What can hang from each mark:
Z668: Z661 Z891
Z891: Z554 Z668
Z963: Z129 Z148 Z668
Z554: Z773 Z891
Z148: Z773 Z963
Z773: Z148 Z661

Each row was made from one small tree. Brackets hold a mark, then the marks that hang from it, in the order of their numbers. Every link used is in the known rows. Write each row's tree.
Known rows:
{Z891 {Z554 {Z773 Z661}} Z668}: [-4.46  2.97 -6.54 -4.43 -2.45  4.95  1.59  2.57 -5.36  0.72  0.22  1.38
 -1.74 -3.24  0.76  4.45  1.05 -1.38 -0.82  1.99  7.61 -2.27 -0.71]
{Z963 Z129 {Z668 Z661 {Z891 {Z554 Z773}}}}: [-2.58  3.51  0.07 -4.51 -2.65  1.12  3.21  2.31 -7.13 -2.86  2.02 -1.65
 -0.67 -2.99 -0.39  1.46 -1.11 -1.46  1.32  4.58  4.23 -4.07 -2.92]
{Z554 Z773 {Z891 Z668}}: [-1.67  2.89 -6.47 -4.51 -1.73  3.20 -0.05  1.28 -3.24  0.02  0.55 -0.27
  0.17 -4.60 -1.68  0.85 -0.63 -1.24 -0.73  5.14  4.42 -2.45 -1.58]
{Z554 {Z773 Z148} {Z891 {Z668 Z661}}}: [-3.49  2.66 -3.39 -4.95  0.03  5.14  1.96 -0.58 -3.60  3.60  0.42 -2.29
 -1.05 -5.87 -1.30  0.21  0.26 -1.22  0.02  4.91  3.35 -1.65 -3.26]
{Z963 Z129 Z148 {Z668 Z661 Z891}}: [-1.60  2.87 -0.53 -2.01 -0.47 -0.95  0.72  2.03 -0.87 -2.11  0.90 -0.98
 -2.61 -3.63 -0.88 -1.63 -2.78 -0.40  2.83  4.64  0.49 -2.67 -2.85]
{Z963 Z129 {Z148 Z773} {Z668 Z891}}: [-1.99  2.16 -3.46 -0.12 -0.41  1.21  1.19  3.22 -1.29  0.38  1.62  0.35
 -1.17 -1.53 -0.01 -1.05 -1.98 -0.36  2.16  3.14  0.33 -3.15  0.06]
{Z963 Z129 {Z148 {Z773 Z661}}}: [-3.98  1.06 -7.36 -0.46  1.84  4.99  0.89  1.75  0.89  4.75  1.79  2.18
 -2.71 -1.36  0.68  0.57 -1.68 -1.67  1.31  1.55  2.90 -2.90  1.33]
{Z148 Z773 {Z963 Z129 {Z668 Z661}}}: [-3.83  1.49  3.37 -2.09 -0.64  3.04  1.16 -1.43 -1.71  2.04  4.10 -3.61
 -2.21 -1.60  0.98  0.62 -3.20 -2.24  2.50  1.99  2.75 -3.24 -0.98]
{Z963 Z129 Z148 {Z668 Z661 {Z891 Z554}}}: [-2.82  3.76 -1.42 -2.74 -1.76 -1.36  1.03  1.92 -3.36 -1.71  0.81 -0.77
 -1.81 -3.55  0.44  0.36 -2.07 -1.38  2.25  6.07  3.21 -3.15 -2.28]
{Z963 Z129 {Z148 Z773} {Z668 Z661 Z891}}: [-2.61  2.16 -1.77 -0.35  1.34  1.07  1.98  1.63 -1.28  1.00  1.92 -0.48
 -2.16 -2.63  0.14 -1.19 -2.50 -0.71  3.72  4.00  0.97 -3.60 -1.69]
{Z773 {Z148 {Z963 Z129 {Z668 Z891}}} Z661}: [-0.42  3.15  1.70 -4.70 -6.57  5.24  2.45  3.67 -4.04 -0.13  1.62 -3.05
 -2.82 -2.44  0.37 -1.10 -1.28  0.24 -1.54 -0.50  1.48 -1.55 -0.60]
{Z554 {Z773 Z148 Z661} {Z891 Z668}}: [-2.75  2.35 -6.05 -5.32 -2.14  7.99  1.84  2.73 -3.88  3.42 -0.69  0.02
 -0.35 -4.40 -1.17  0.26  1.08 -0.70 -2.32  2.02  5.21 -1.28 -1.02]
{Z668 Z661 Z891}: [ 1.57  3.11 -2.53 -1.39 -2.39 -1.40  1.06 -0.05 -1.88 -1.38  1.50 -1.71
 -3.20 -5.13 -1.18  0.22 -1.35 -0.52  0.96  3.86  1.09 -1.66 -2.53]
{Z148 Z773 {Z963 Z129 Z668}}: [-3.05  1.28  1.69 -1.77 -2.60  3.11  0.24  0.13 -1.84  1.18  3.87 -2.85
 -1.32 -0.46  1.12  0.56 -2.67 -1.87  0.94  0.96  2.10 -2.93  0.74]
{Z773 Z661}: [-0.44  1.23 -3.89 -1.53 -2.79  2.18 -0.80  1.25 -0.44 -0.11  0.75  0.92
 -2.26 -2.08 -0.68  0.84 -0.42 -1.15 -1.62  0.12  3.62 -0.11  0.67]
{Z963 Z148 Z668}: [-3.12  0.62  0.00  0.02 -0.59 -1.76 -2.64  0.81  0.47 -1.94 -0.38  0.91
 -1.05 -0.47 -0.55 -0.16 -1.06 -0.55  1.00  1.75  0.73  0.43  0.37]
{Z773 {Z148 Z963} Z661}: [-1.82  1.49 -0.21 -2.67 -3.96  4.55  0.67 -0.25 -2.03  2.95  1.25 -1.88
 -3.49 -2.18  0.75  1.60  0.11 -0.68 -1.79 -1.13  1.66  0.22  0.74]
{Z554 Z773 {Z891 {Z668 Z661}}}: [-2.35  3.16 -4.92 -4.83  0.17  3.10  1.07 -0.17 -3.08  0.83  0.71 -1.15
 -0.83 -6.03 -1.71  0.91 -1.21 -1.62  0.89  6.06  5.14 -2.96 -3.45]
{Z554 Z891}: [ 1.20  1.97 -4.72 -2.55 -3.47 -0.11 -2.00  0.06 -0.82 -0.48  0.92 -0.77
  0.51 -3.78 -1.74 -0.64 -1.45 -1.90 -2.17  4.82  3.12 -0.92  0.39]
{Z891 Z554 Z668}: [-2.41  3.38 -5.46 -2.85 -3.97  0.60 -0.89  0.46 -2.56  0.19  0.98 -0.72
 -1.65 -4.76  0.99  2.90 -0.11 -1.63 -0.75  4.25  5.41 -1.31 -0.72]
{Z963 Z148}: [-2.29  1.02 -4.14  0.17  0.28 -1.43 -2.10 -0.52  1.07  0.30  0.28  1.11
 -2.47 -2.24 -0.48  0.99 -1.01 -0.85  1.07  3.06  0.09 -0.34  0.28]
{Z891 {Z554 Z773} {Z668 Z661}}: [-4.99  3.09 -3.69 -3.96 -0.17  2.12  1.70 -0.65 -5.06  0.80  1.33 -0.91
 -2.16 -4.88  0.62  4.37  0.29 -1.93  1.72  4.61  6.10 -2.80 -3.03]
{Z891 Z554 {Z668 Z661}}: [-3.08  3.56 -3.75 -3.12 -2.09  0.54  0.01 -1.15 -2.55  0.97  1.29 -1.56
 -2.83 -5.94  0.98  2.86 -0.55 -1.98  0.79  5.05  6.10 -1.59 -2.53]

Write each row's tree:
[-0.65  3.43 -4.80 -4.00 -1.73  1.42 -0.65 -0.44 -0.56  0.95  0.71 -1.84
 -1.38 -6.94 -1.38 -0.42 -1.93 -1.81  0.00  6.51  5.29 -1.85 -2.95]
{Z554 {Z891 {Z668 Z661}}}
[-0.50  3.04 -5.05 -2.58 -3.85 -0.22  2.19  1.82 -6.92 -2.32  1.20  0.09
 -0.73 -3.02 -0.16  3.58  0.76 -0.79 -0.34  4.02  2.91 -2.77 -0.47]
{Z668 {Z891 {Z554 Z773}}}
[-2.29  1.85 -3.68 -2.43 -1.97  6.09  1.82  0.64 -1.51  4.00  3.91 -1.09
 -3.26 -1.90  1.27  1.70 -2.17 -1.98  0.09  0.52  3.67 -3.53  1.18]
{Z148 {Z773 Z661} {Z963 Z129}}
[-3.80  1.87  6.00 -3.89 -2.65  3.09  0.89 -1.39 -1.98  1.83  2.78 -5.17
 -2.98 -2.44  0.27 -0.67 -2.21 -1.44  0.92  1.45  0.77 -1.00 -2.06]
{Z773 {Z148 {Z963 Z129 {Z668 Z661}}}}
[-5.54  0.75 -0.36 -0.15  3.22  1.88  0.34 -0.39  0.54  2.75  2.13 -0.31
 -1.67 -1.05  0.33 -0.60 -2.54 -1.79  3.64  3.12  1.83 -2.58 -0.85]
{Z963 Z129 {Z148 Z773} {Z668 Z661}}
[-0.61  2.27  2.76 -0.64 -2.55  0.75  2.15 -0.30 -3.61 -0.87  2.58 -2.96
 -2.54 -2.54  0.78  1.08 -1.71 -0.57  2.32  1.98  1.90 -2.52 -1.37]
{Z148 Z773 {Z963 {Z668 Z661 Z891}}}
[-2.26  2.68 -1.98 -2.91 -1.90  1.90  4.10 -0.23 -7.53  1.29  1.16 -1.79
 -1.95 -4.12  0.14  2.77  1.76 -0.65  0.44  3.83  1.94 -1.92 -2.18]
{Z668 Z661 {Z891 {Z554 {Z773 Z148}}}}
[ 0.22  3.23  0.81 -3.12 -3.15  0.05  1.18  2.08 -2.24 -2.78  2.03 -2.69
 -1.95 -3.88 -1.21 -1.85 -2.62 -0.72  1.05  3.43  1.67 -2.44 -2.97]
{Z963 Z129 {Z668 Z661 Z891}}
[-2.03  2.13 -0.22 -3.72 -3.52  3.57  0.44 -1.14 -1.45  3.31  3.34 -4.12
 -3.36 -3.00  0.36  0.43 -1.61 -1.27 -0.41  1.76 -0.77 -1.28 -0.22]
{Z773 {Z148 {Z963 Z129}}}
[-0.39  2.73 -0.91 -2.78 -4.54  5.20  2.84  3.81 -3.88 -0.21  2.88 -1.57
 -2.34 -1.51  1.10  0.26 -2.19 -0.55  0.06  0.10  3.59 -3.73  0.34]
{Z148 {Z773 Z661} {Z963 Z129 {Z668 Z891}}}
[-3.89  1.37 -0.88 -1.54 -0.77 -0.11 -2.02  1.54  0.58 -0.99  0.74  0.19
 -1.27 -1.02 -0.71 -1.08 -2.44 -1.10  1.25  2.79  0.74 -1.27 -0.23]
{Z963 Z129 Z148 Z668}
[ 0.63  3.65 -3.36 -2.04 -3.58 -1.75  1.42 -0.14 -4.31 -1.30  1.53 -1.42
 -2.37 -5.21  0.27  2.22 -0.35 -1.38  0.24  5.38  3.63 -2.16 -1.88]
{Z668 Z661 {Z891 Z554}}
[-5.34  2.46 -5.10 -4.39 -2.58  7.05  2.68  2.19 -5.86  3.31 -0.10  0.24
 -1.76 -3.19  1.10  3.67  2.43 -0.89 -1.51  0.82  6.07 -1.04 -0.65]
{Z891 {Z554 {Z773 Z148 Z661}} Z668}
[-3.37  0.74  4.29 -0.41 -0.82  1.43  0.37 -2.22 -2.06  0.89  2.85 -2.73
 -2.17 -1.16  1.11  1.53 -1.72 -1.66  2.24  0.95  2.84 -1.56 -0.62]
{Z148 Z773 {Z963 {Z668 Z661}}}
[-1.68  2.87 -7.60 -5.16 -2.07  5.78  0.92  3.11 -3.38  0.64 -0.28  0.99
 -0.44 -4.40 -1.37  1.11 -0.27 -1.11 -1.57  3.18  6.86 -2.45 -1.24]
{Z554 {Z773 Z661} {Z891 Z668}}
[-5.60  2.96 -2.97 -5.49 -3.48  7.15  3.02  0.93 -6.90  3.51  0.73 -1.41
 -3.05 -3.36  2.08  4.99  1.62 -0.88 -0.86  0.83  5.72 -1.89 -0.64]
{Z891 {Z554 {Z773 {Z148 Z963} Z661}} Z668}
[-3.76  3.18 -1.03 -5.92 -1.08  5.45  2.31 -1.61 -4.58  3.68  1.25 -4.11
 -2.13 -6.02 -0.39  1.60 -0.59 -1.34  0.80  4.98  3.11 -2.50 -3.29]
{Z554 {Z773 {Z148 Z963}} {Z891 {Z668 Z661}}}
[-1.20  4.46  2.14 -4.85 -5.70 -0.16  1.90  0.78 -5.56 -2.51  2.90 -4.00
 -2.36 -4.18  1.05  1.65 -2.73 -1.67  1.02  5.01  4.01 -3.83 -2.43]
{Z148 {Z963 Z129 {Z668 Z661 {Z891 Z554}}}}
[-3.52  0.46 -6.44  1.33  1.80  3.27  0.24  0.81  0.43  3.93  0.57  3.13
 -2.37 -0.83  0.56  1.54 -0.28 -1.11  1.06  0.62  2.78 -1.28  1.91]
{Z963 {Z148 {Z773 Z661}}}
[-1.64  3.02  0.28 -4.42 -6.08  2.68  2.85  3.53 -8.72 -4.06  0.59 -0.30
 -1.08 -1.09  0.98  4.15  0.32 -0.43 -0.73  0.77  5.68 -2.71 -0.04]
{Z148 {Z963 {Z668 {Z891 {Z554 {Z773 Z661}}}}}}
[-1.31  3.25 -0.59 -2.81 -5.68  1.92  2.11  1.92 -5.98 -0.46  3.67 -2.76
 -0.83 -1.98  2.15  2.04 -1.90 -1.49  0.24  3.62  3.83 -4.24  0.54]
{Z148 Z773 {Z963 Z129 {Z668 {Z891 Z554}}}}
[-3.83  1.04 -6.20  0.19  2.30  2.21 -0.13 -0.05  1.07  4.15  2.57  0.81
 -2.09 -1.66  0.54  0.42 -1.96 -1.72  2.28  3.49  0.45 -3.00  0.92]
{Z963 Z129 {Z148 Z773}}
[-1.22  3.23 -3.34 -2.80 -1.79 -0.10  3.00  0.33 -6.91 -1.53  1.53 -0.80
 -1.70 -4.22 -0.20  3.45  0.33 -1.23  1.16  4.95  3.56 -3.25 -2.32]
{Z668 Z661 {Z891 {Z554 Z773}}}
[-2.12  2.63  2.85 -4.78 -4.24  4.01  3.35  2.57 -6.43 -0.88  2.26 -4.01
 -1.76 -1.97 -0.27  0.23 -0.85  0.31  0.32  0.99 -1.02 -2.71 -1.62]
{Z554 {Z773 {Z148 {Z963 Z129 {Z668 Z891}}}}}
[-1.58  2.68 -3.61 -2.82 -3.79  1.90  3.03  1.33 -7.52  0.57  0.88 -0.91
 -0.93 -2.88  0.15  2.69  2.05 -0.33 -1.06  2.82  1.25 -1.46 -0.37]
{Z668 {Z891 {Z554 {Z773 Z148}}}}
[-6.18  2.64 -2.29 -4.12 -0.29  4.07  2.71 -1.12 -5.60  3.70  0.91 -1.96
 -2.35 -4.65  0.90  3.50  1.47 -1.36  0.96  3.61  4.25 -1.43 -2.78]
{Z891 {Z554 {Z773 Z148}} {Z668 Z661}}
[-0.62  2.70  5.36 -2.44 -4.62  0.72  2.05 -0.37 -3.82 -0.78  1.27 -4.68
 -3.04 -3.54  0.18 -0.17 -0.68  0.26  0.71  1.29 -0.11 -0.27 -2.31]
{Z773 {Z148 {Z963 {Z668 Z661 Z891}}}}
[-5.59  1.05  3.22 -4.11 -4.38  5.43  1.88  1.29 -7.54  0.59  0.35 -1.18
 -0.79  0.49  1.50  3.76  1.56 -1.04 -1.64 -1.25  4.94 -0.50  0.92]
{Z891 {Z554 {Z773 {Z148 {Z963 Z668}} Z661}}}
[-2.49  0.90  5.23 -2.06 -4.55  1.54 -0.94 -0.76 -2.34  0.11  1.27 -3.44
 -1.87 -0.88  0.34  0.34 -0.45 -0.40 -0.99 -0.42  0.02  1.02  0.29]
{Z773 {Z148 {Z963 Z668}}}
